What can hang from each mark:
V: A N
L: E M N Q Z
A: L X
M: D X
Z: D L X
Q: X
E: D X
N: L V
X: A M N Q Z
D: A N Q

In the rows, zero is written as 128.
Known rows, with every way that one mark hangs from another:
[Z [L N Q] [X [M D]]]: [150 117 160 128 160 127 146 162 169 148 121 127 124 142  71 112  95  74
 109 174 134 185 154 118  88 145 137 115 100 161  82  79 121 127 203 149
 124  98]
[V [A [L E M] X] N]: [143 141 151 151 127 114 133 129 143  55 102 136  54 155 190  57 173  90
 167 144 112  58 113 133 110 132 166 140  73 119 146 155  81  74 182 112
 124 196]
[A [L M N] [X Q]]: [148 150  94 111 112  93 174 120 174  96 133 115  99 131 128  76 142  78
 150 137 115 163 117 108 127 148 177 162 101 158 146 109  98  52 163 120
 121 129]
[M [D Q]]: [148 151 147 154 121 109 128 116 152  84 112 109 123 179 139 115 133  82
 140 158 120 126 134 156 137 100 194 124 102 158 134 129 130  60 201 141
 110 105]
[Z [D A]]: [116 159 147 179 125 121 111 142 130 109 114  76 136 183 140 132 123 113
 124 164 111  96 128 129 144 104 161 109 136 102 144 135 127 104 195 117
 137 102]
[Z [L M]]: [139 131 142 159  93 147 132 122 173 101 110 110 127 160 132 105 138  90
 130 160 135 119 152 146 129 136 167 132 106 135 132 113  99 115 186 127
 146 106]
[X [N V]]: [140 132 149 168  69  69 130 120 146  46 152  96 144 147 161  97 135  78
 149 150 124  57 145 165 153  84 149 132 175 139 185  91 137  49 156 158
 147  73]
[D [A [L E]] N]: [109 189 144 138 122  85 127 124 121  78 137  89  91 195 155  80 106 107
 154 138 117  81  92 106 125  97 138 136 107  96 131 136 161  79 184 136
 134 141]
[A [L [E D] Q] [X M]]: [101 187 137 109 173 100 124 139 149 130 135 112  82 192  97  93 165  91
 129 138 120 125 116  96  89 149 149 107  83 155 143 152 123 134 189 106
  93 196]
[X [A L] N Z]: [120 188 143 171 135  93 121 130 144  79 102  96 117 169 142 115  88 117
 162 143  83  78 123 136 125  91 137 162 186  99 157 122 143  92 163 138
 139 126]
[X [A L] M [N V] Q Z]: [132 170 123 164 153  91 161 105 187  95 141  66 142 153 102  80  95 119
 135 142 101 115 148 175 142 107 102 167 176 142 181 110 145  95 150 125
 146 121]
[E D]: [120 163 140 169 114 115 110 131 140  86 109  91 149 186 142 131 141  89
 121 159 115  66 135 126 131 101 171 111 151 131 176 124 115  92 178 140
 124 106]
[N [L [E D] M] [V A]]: [141 101 149 201 113 131 125 133 160  83 140 111 167 198 133  64 147  72
 136 162 142  62 124 176 118 119 146  88  86  91 203 160  82  91 183 118
 131 149]
[L [M [X A]] N Q]: [178 107 113 161 156 142 137 152 159 102 108 109 137 132  94  65 118  75
 171 143 137 156 147 137 130  95 184 168 103 119 128  65 107  58 194 118
 117  78]
[A [L [E X] N]]: [104 156 138 113 111  86 108 131 119  78 124 119 100 176 143  83 144  99
 129 154 145  68 103 107  87 125 160 120 128 120 139 118 125  76 153 155
 126 136]
[A [L M] [X N Q Z]]: [143 185 111 113 115  92 142 117 171 113 130 123 100 126 119 101 133 120
 156 154  84 165 107 132 108 124 141 174 130 165 153 129 117  83 144 121
 126 150]
[L [M [D A] X] Q Z]: [153 127 147 135 165 180 133 130 161 138  77 141 142 161 118  82 142  98
 165 176 113 206 106 157 114 105 179 147  48 122 100 150 102  86 213 112
  91  89]
[A [L Q]]: [137 144 142 143 110 114 138 130 165  74 126 124  98 180 153  81 128  73
 156 118 114  95 132 158 159 125 201 140 102 156 144 133 145  65 196 127
 119 131]
[E [D N] [X Q]]: [133 184 106 125 129 106 128 117 131 126 142  72 168 178 108 133 118 108
  96 150 108 122 115 103 107  91 143 109 167 155 173 108 148  89 161 149
 136 110]
[L M Q [Z [D A]]]: [119 153 136 151 147 156 108 126 172 150 120 111 149 169  97  96 114  98
 132 166 113 162 118 155 128 117 166 113  85 110 105 155 119 119 213  95
 116  99]
[Q [X A [N [L E M]] Z]]: [115 142 137 180 143 109  73 160 154 126 107 121 126 144  79  88 121 156
 158 185 135  94  97 157  87  64 116 145 115  79 170 113 133 132 158 129
  98 125]
[M [D N Q] [X [Z [L E]]]]: [144 164 179  88 125 124  79 111 109 141 119 156  86 177  91 131  94 141
 133 190 107 176  91 133  43 100 121 127  98 158  49 126 151 110 186 161
 109 140]
[M D [X A N]]: [160 143 163 173 152  99 144 160 120  88  83 102 132 165 140 125 121 108
 176 174 103 131 118 128 106  52 154 155 151 103 144  88 129  79 183 147
 117  88]
[N L V]: [142  99 148 191  71 107 135 130 162  48 133 109 146 171 169  92 134  75
 135 145 132  57 130 180 169 131 171 116 131 133 204 135 119  65 170 143
 126  89]
[A [L [M X]]]: [151 120 130 145 105 147 150 135 158  84  88 131 101 153 158  78 166  85
 139 150 120 141 112 151 128 127 170 167  85 147 154 130 101  92 162 131
 123 126]
[D [A X] [N V]]: [124 153 127 151 103  97 134 110 111  74 145  76 122 150 167 111 136  86
 141 128 102 108 125  96 153 125 139 126 162 111 165 131 135  51 180 128
 145  98]
[V [A [X [N [L E]]]]]: [151 152 172 169 108  46 117 149 113  72 142 132  91 182 144 115 139 100
 190 159 106  51 104 120 120  89 140 112 112 104 161 141 115  77 159 124
 120 166]
[D A]: [124 158 141 182 119 119 120 125 136  74 106  77 133 176 159 111 136 103
 148 150 121  73 140 134 172 102 178 136 127 108 160 127 120  71 186 121
 137  94]
[M D]: [143 149 168 167 117 114 123 134 148  73  93 108 127 170 163 116 144  87
 147 168 120  95 133 144 132  96 184 128 124 132 148 128 117  64 197 151
 119  86]
[V [A [L [M D]]]]: [167 130 152 181 136 150 174 134 174  83  87 123 122 179 172  75 146  60
 158 148 100 126 131 158 133 116 173 141  81 105 152 165  92  67 205 127
 141 139]
[A [X [N V] Q Z]]: [133 159 139 127  88  69 104  97 140  85 156 110 121 122 130 121 138 122
 148 159  95 109 133 157 129 108 139 148 184 173 167 117 130  48 139 134
 130 109]
[E D [X A]]: [ 97 169 119 179 164 139 107 134 116 110  86  59 169 199 129 141 141 108
 106 152 119  82 142 105 109 106 167 101 179  91 188 128 112 118 183 120
 131 124]
[E [X M Q Z]]: [135 177 127 138 159 138  99 105 166 130 109  81 144 143  85 118 153 143
  93 173 125 116 156 154 125 122 129 140 148 181 164 131 117 112 140 127
 136 106]
[Q [X [N [V A]] [Z L]]]: [126 106 166 158  78 127  93 114 135 112 131 148 127 142 128 127 127 123
 135 164  90  69 154 180 120  88  99 119 175 118 139 129 132  94 148 153
 153 117]

Rows:
[105 159 178 136 130  71 100 143 134 124 143 105  97 158  79 123 126 123
 104 193 148 104 139 128  77 113  90 119 118 146 104  84 137 172 148 140
 138 143] : [Z [L E] [X M N]]
[128 154 149 183 207 116 141 139 161 126  92  59 136 158  89 116 127 115
 103 180 134 162 155 153 121 108 142 146 113 141 141 111 126 122 194 109
 117 116] : [Z [X A [M D] Q]]
[170 140 152 120 119 111 143 118 143 116 110 160 128 184 120 126  89  92
 139 169  89 183  61 141 102  95 142 126  87 158 105 150 147  86 173 166
  80  95] : [M [D [N [L Z]] Q] X]
[119 136 147 138 117 146  51 128 153 120 107 147 105 135 105 111 151 128
 135 154 117  92 139 173 138  89 169 139 124 157 137 131 149  81 177 137
  98 101] : [L [Q [X Z]]]
[118 164 182 139 134 104  68 134 100 117 103 124  98 174  98 132 103 164
 161 189 114  97 120 138  66  80 115 148 154 102  91  99 134 133 158 136
 127 138] : [M [X A N [Z [L E]]]]
[101 179 121 159 142 118 119 134 111 109 102  77 134 184 146 148 155 104
 131 151  96 107 123  75 129 126 169 109 142 103 171 148 100  99 187 106
 117 137] : [E [D [A X]]]
[132 109 138 144 100 128 121 142 152 115 118 122 127 127 104 110 112  79
 103 175 142 147 145 122  95 149 144 131 117 134 106  81  95 119 168 143
 144  97] : [Z [L M N] X]
[126 151 120 139 109 122 147 125 157  84 103 118  87 149 163  94 176  76
 142 135 110 136 118 115 130 156 176 150 101 138 162 153  95  90 174 113
 124 150] : [A [L M] X]
[101 146 109 142 116 123  96 117 141 126 117 112 132 177 104 132 157 108
  99 153 120 106 127 142 125  86 167 104 118 153 160 125 140 103 170 137
  91 128] : [E [D [Q X]]]
[154 151 165 165 131 106 129 128 173  92 122 100 157 133 120 104 125  99
 131 184 108 110 147 161 112  92 100 136 174 147 173 110 121  88 161 170
 139  66] : [X [M D] [N V] Z]
[181  94 128 129 149 173 173 164 160 149 102 137 141 153  98  84 102  87
 170 166 121 228 126 117  98 125 175 138  59 115  84  85  98  84 223 129
 122  85] : [Z [L [M [D A] X] N Q]]
[154  97 171 181 123 122 136 139 145  82 120 135 118 170 157  70 176  73
 167 168 133 115 112 158 105 138 158 102  63  95 173 182  72  67 203 111
 117 158] : [N [L E [M D]] [V [A X]]]
[140 195 140 132 152  89 129 130 131 125 111 100 125 147 121 142 114 146
 172 178  72 166 109 112 109  91 149 149 146 132 138 130 124  64 178 124
 116 116] : [M [D [A [X N Q Z]]]]
[101 182 152 171 175  99 126 126 157  83 105  70  91 195 121  74 142 108
 136 146 144  69 138 136 126 116 138 142 107 105 148 133 129 126 181 109
 125 157] : [X [A [L E]] M]
[114 202 110 157 182 135 118 143 136 156 107  60 190 167  83 146 121 138
  98 178  92 116 133  85  93  97  84 113 188 111 189 119 114 151 144 138
 144 110] : [E [D A] [X M N Z]]
[155 135 169 185  88  98 101 107 139  57 138 115 146 148 155 106 121  91
 159 156  91  39 158 183 148  80 120 136 190 120 171 130 121  42 150 150
 164  95] : [X [N [V A]] Z]
[153 108 123 140 108 124 121 137 157 100 175 116 151 158 108  41 128  78
 132 139 163 126 103 157 105 127 146 101  86 133 178 119 144  84 186 136
 129 115] : [D [N [L [E X] M Q] V]]
[157 170 176 166 177 140 108 126 145 116  78 117 107 149 128 138 164 104
 142 173  80 118 152 120 114 122 123 133 134 131 140 176  80  93 181 124
 131 133] : [V [A [X [M D] Z]]]
[131 141 140 117 137 132 121 152 167 189 153 119 107 150  49 131 102 113
  90 153 113 169 134 120 103 102  95  96 118 158  93  96 176 170 192 142
 126 113] : [Z [D N] [L [Q [X M]]]]
[127 184 128 134 145 110  92 126 121 131 139  92 142 181  97 106  89 168
 130 170 121 111  80 126 104 104 124 121 119 117 153 144 153  98 160 128
 125 134] : [D A [N [L [E [X Q Z]]]]]
[141 100 136 149 124 131 141 130 170 107 134 110 161 170 123  53 161 110
 126 183 171 149 102 189  91 132 169 103  63 137 188 146 104  83 187 126
 112 124] : [N [L [E [X Q]] [M D]] V]
[109 149 143 180 154 101 104 122 134  95 109  69 124 161 115 119 122 118
 114 159 134 111 150 164 146 106 173 148 136 136 144 110 138  93 178 102
 124 124] : [Z [X A Q]]
[124 131 109 164 117  88 138 164 143 151 148 110 138 178  87 137  95 131
 126 162  99 143  86 139 134  73 133  97 108 115 158 115 167 130 171 129
 100 125] : [Z [D A [Q [X [N L]]]]]
[137 165 112 156 191 149 157 125 149 137  98  63 154 185 105 115 149 109
 106 160 126 170 145 119 127 122 151 108  94 136 152 138 117 112 192 117
 127 115] : [E [X [M [D A Q]]]]
[158 116 142 177  70  91 146 129 157  51 157 103 148 163 161  93 101  68
 136 134 119  74 113 151 159 112 140 119 149 132 195 120 148  59 168 161
 138  75] : [D [N L V]]
[178 104 128 194  98 133 156 158 195  50 101 119 134 142 173  70 125  87
 148 156 128  65 117 162 150 119 181 140  94 140 197 104  93  85 180 144
 117  93] : [V [N [L M]]]
[166 128 143 176 137 122 137 107 173 104 136 109 134 149 114 105 145 109
 132 149  96 107 152 175 160 152 117 128 125 162 188 177  91  81 151 102
 133 144] : [N L [V [A [X M Q Z]]]]
[ 69 214 133  84 164  91 109  84 147 140 127 121  84 205  89 117 160 103
  99 157 108 136  92 101  74 155 124 101  83 160 112 190 115 153 158 109
  79 203] : [A [L [E [D Q]] Z] [X M]]
[119 147 153 144 145 158  81 120 116 162  96 119 111 186  80 168  88 149
 105 175  92 171 131 152  84 126 138 119 142 131  73 134 132 157 186 110
 124 147] : [M [X A [Z [D Q] L]]]
[102 169 153 150 188  83 140 161 153 123  98  99  91 173  99  85 144 130
 148 169 128 117 105 125  81  61 106 138 108  92 145 112 155 137 178 142
  98 148] : [Q [X [A [L E]] [M D] N]]
[128 123 109 132 127 148 151 125 182 124  97 138 102 158 125  78 163  89
 123 149 123 184 105 162 114 112 177 138  55 150 141 146 129  93 193 134
  93 140] : [A [L [M [D [Q X]]]]]
[167 165 144 121 124 149 135 116 182 146 122 119 142 143  93 112  80 123
 131 180 100 197 121 143  85 112 130 147 118 152 101 115 129  98 195 150
 143  97] : [X Q [Z [L [M [D N]]]]]
[131 185 127 148 123  94 128 126 110  90 124  79 108 155 154 132 127  97
 152 135  93 114 116  70 146 108 147 136 148 110 146 127 135  69 181 125
 137 108] : [D [A X] N]
[158 127 148 126  99 147 133 147 138 151 124 124 121 150 103 131 107 104
 104 175 106 191 107 114  79 114 113 124 119 135  94  98 126 149 177 146
 148 107] : [Z [D N] [L [M X]]]
[119 155 147 146  96  99  68 133 138 106 110 134 117 124 116 133 140 140
 137 175 104  71 124 150 119  56 125 148 172 139 157 104 150  91 137 165
 116  89] : [Q [X N Z]]
[115 146 149 116 105  90  86 122 156 118 132 155 115 143 103 109 136 107
 154 159 109  98 114 164 130  56 151 133 127 151 121 111 166  85 158 149
  86  87] : [L [Q [X N]] Z]
[161 155 147 150 132  83 149 140 200 113 145 129 146 165  86  98  96  83
 156 155 109 111 116 154 145  99 127 126 107 160 151 115 142 118 159 140
 102  88] : [X M [N [L Q Z]]]
[141 129 131 153 135 109 152 144 128  72  88 110 104 166 148  94 113  88
 157 136 109 109 118 113 128 108 164 165 142 103 136  97 119  67 165 141
 122 110] : [M [X [A [L N]]]]
[128 126  96 146  98  98 173 101 152  66 155  93 134 174 152  66 100  63
 138 113 117 117 129 141 165 139 170 129 120 126 151 118 134  33 179 134
 135 108] : [D [A [L [N V]]] Q]
[134 115 142 156 112 144  73 151 166 122 110 158 118 147 104 109 129 128
 140 154 114  94 115 178 142 104 169 129 105 150 161 143 148  96 175 138
  85 110] : [N [L [Q [X Z]]]]
[126 152 172 109 108 109  59 126 143 114 145 151  99 160  82  97  88 118
 157 167 136  88 136 141  84 121 157 120 119 140  70  97 132  83 188 148
 122 115] : [X [Z [L E N Q]]]
[127 181 149 196 177 136  92 120 163 101  85  67 136 155 102 118 124 122
 124 162 116  79 168 142 142 107 126 153 166 117 159 125 114 118 171 119
 137  95] : [X A M Z]
[144 153 150 166 110  96 112 113 171  80 141  90 150 126 116 101 129 102
 126 169 114  76 158 165 137  97  94 145 185 155 182 100 126  91 136 158
 151  71] : [X M [N V] Z]
